In the rows, zero is written as 128.
Known rows, with every step that occurs
lozez/tige/taki/sibuv: 136	164	137	108	128	116	121	132	139	146	135	149	131	172	110	72	88	141	131	126	145	138	126
sibuv/taki/zugu/lozez/tige: 130	165	145	130	119	130	133	123	110	122	120	133	116	176	150	79	65	74	132	128	141	129	161
tige/taki/zugu/lozez/sazod/sibuv: 127	169	159	86	186	106	184	139	104	112	125	128	143	177	135	110	80	95	126	117	157	164	164
zugu/taki: 138	163	137	109	136	91	139	148	146	139	124	155	133	154	140	103	77	104	144	120	164	96	168
taki/zugu/lozez: 135	170	149	133	153	108	139	125	110	112	120	150	144	160	154	91	77	87	138	124	153	111	162
taki/sibuv: 141	162	137	123	135	111	123	141	133	135	128	160	143	154	128	85	92	118	130	127	161	104	121
tige/sazod/sibuv/taki: 136	158	150	93	151	116	144	157	118	112	135	125	131	176	130	89	88	84	138	121	157	104	163
lozez/sazod/sibuv: 132	173	155	90	116	101	164	161	123	140	122	132	167	161	120	100	90	93	113	117	166	121	140
tige/taki: 136	167	147	101	118	94	139	137	124	125	132	137	155	163	123	96	81	117	143	118	148	102	151
sibuv/taki/zugu/lozez/sazod/tige: 127	164	156	101	128	125	158	126	100	120	119	134	106	183	151	109	64	51	138	120	138	139	141
sibuv/sazod/tige/taki/lozez: 133	166	147	123	139	102	150	124	132	114	139	145	159	171	145	119	88	146	144	119	133	126	136
taki/zugu/lozez/sazod: 132	172	159	112	152	102	150	133	94	123	116	146	148	164	143	96	77	84	126	119	154	133	159
sazod/sibuv/taki/zugu/lozez/tige: 128	165	145	120	135	140	157	135	123	121	121	124	118	179	149	85	69	68	124	129	152	143	161
zugu/taki/lozez/tige: 139	169	128	128	119	105	137	134	161	150	126	163	136	149	148	89	83	126	129	126	151	115	151
zugu/lozez/tige: 137	181	148	134	105	113	133	135	134	144	124	137	144	154	141	59	80	85	129	125	146	113	159
tige/sazod/sibuv: 137	169	152	97	158	106	143	155	127	120	134	141	154	166	124	83	96	103	136	117	163	107	166
lozez/tige: 134	175	145	120	77	110	121	139	137	152	124	146	156	160	121	70	81	109	126	122	147	107	148
sibuv/taki: 137	160	142	115	88	109	132	144	118	125	126	132	140	164	135	97	75	84	135	125	149	83	145
zugu/taki/sibuv/sazod/tige: 134	152	137	120	190	108	138	142	152	139	132	166	112	172	141	114	83	133	148	122	161	129	134
sibuv/sazod/tige/taki: 127	166	155	106	136	97	143	133	126	123	137	135	153	182	129	115	80	132	152	112	138	123	148
taki/lozez: 143	172	137	135	108	104	137	133	135	125	128	156	169	144	148	97	92	117	126	127	149	88	135
zugu/taki/lozez: 144	164	130	127	143	96	148	139	153	133	126	164	142	144	156	108	86	118	137	126	159	96	156
tige/sazod: 139	167	153	106	142	97	119	143	116	123	133	150	154	163	125	77	91	105	142	116	152	94	165

Rows
124	156	153	84	132	122	163	152	103	117	117	129	136	182	128	121	75	85	119	119	160	138	146 | lozez/sazod/sibuv/taki/zugu
138	158	143	135	163	104	121	144	121	126	128	153	155	163	131	95	95	153	127	126	160	113	133 | taki/sibuv/sazod
129	169	151	109	161	114	156	111	122	113	131	144	120	180	148	104	69	82	161	117	136	138	153 | sazod/tige/taki/zugu/lozez
132	159	145	120	158	130	167	138	112	103	121	127	121	173	158	105	74	61	135	127	159	124	159 | sazod/sibuv/taki/zugu/lozez
130	173	156	111	191	127	144	134	122	118	131	144	131	178	140	66	87	90	133	120	156	155	182 | taki/zugu/lozez/tige/sazod/sibuv
136	154	144	117	181	98	129	139	117	117	136	145	154	173	121	103	93	163	136	123	153	129	138 | tige/taki/sibuv/sazod
141	168	138	118	123	98	144	129	130	117	135	147	163	153	140	102	91	133	135	125	142	106	141 | tige/taki/lozez
133	174	152	97	138	117	134	152	138	138	134	141	150	172	115	62	94	107	128	118	156	130	167 | lozez/tige/sazod/sibuv
121	157	156	105	160	104	141	119	114	109	132	147	148	193	132	127	73	136	154	112	138	145	158 | sibuv/sazod/tige/taki/zugu
135	180	149	117	118	107	141	129	128	137	132	128	140	164	132	65	78	100	138	122	140	128	164 | zugu/lozez/tige/taki
129	168	153	124	120	103	135	138	127	131	129	146	159	171	136	107	81	116	143	116	146	107	144 | sibuv/sazod/tige
142	154	129	118	168	103	133	146	151	142	126	166	116	155	136	98	85	120	140	126	169	111	142 | zugu/taki/sibuv
135	173	153	106	120	107	108	142	128	142	134	149	150	169	115	57	89	111	135	118	146	113	166 | lozez/tige/sazod
135	161	139	101	141	117	139	130	143	134	139	154	119	175	123	98	85	116	151	121	144	126	108 | sazod/tige/taki/sibuv
141	166	136	115	162	105	126	136	150	140	136	167	130	158	142	75	91	129	136	123	149	125	173 | zugu/taki/lozez/tige/sazod
125	161	149	94	133	112	145	117	127	119	131	153	134	187	129	116	70	106	159	113	137	134	142 | sazod/tige/taki/zugu
126	156	150	93	155	136	133	143	115	117	130	135	119	193	122	84	81	97	131	121	151	147	170 | lozez/tige/sazod/sibuv/taki/zugu
132	162	153	116	160	130	119	125	100	111	129	136	108	183	144	65	73	79	138	124	138	136	181 | sibuv/taki/zugu/lozez/tige/sazod
136	166	147	134	187	113	132	129	122	128	136	134	136	173	133	73	89	147	129	128	146	155	148 | zugu/lozez/tige/taki/sibuv/sazod
133	166	149	115	167	104	150	119	107	105	128	140	139	170	146	98	75	103	148	121	146	131	169 | tige/taki/zugu/lozez
132	163	148	82	138	110	147	136	128	143	134	150	121	177	112	101	87	117	138	117	143	146	106 | lozez/sazod/tige/taki/sibuv
140	173	145	122	124	112	115	132	134	133	136	159	155	158	132	62	98	127	126	124	141	116	157 | taki/lozez/tige/sazod
140	158	137	107	149	105	133	135	129	128	136	149	138	163	119	93	90	136	140	124	152	119	127 | tige/taki/sibuv
130	170	147	96	105	104	149	130	139	132	136	142	138	173	125	103	76	96	155	114	137	112	135 | sazod/tige/taki
135	172	147	88	140	100	179	149	127	123	131	134	167	160	129	113	97	126	115	120	152	140	136 | tige/taki/lozez/sazod/sibuv
129	151	150	89	175	126	144	145	107	98	131	138	125	187	133	103	82	90	139	120	157	126	171 | tige/sazod/sibuv/taki/zugu
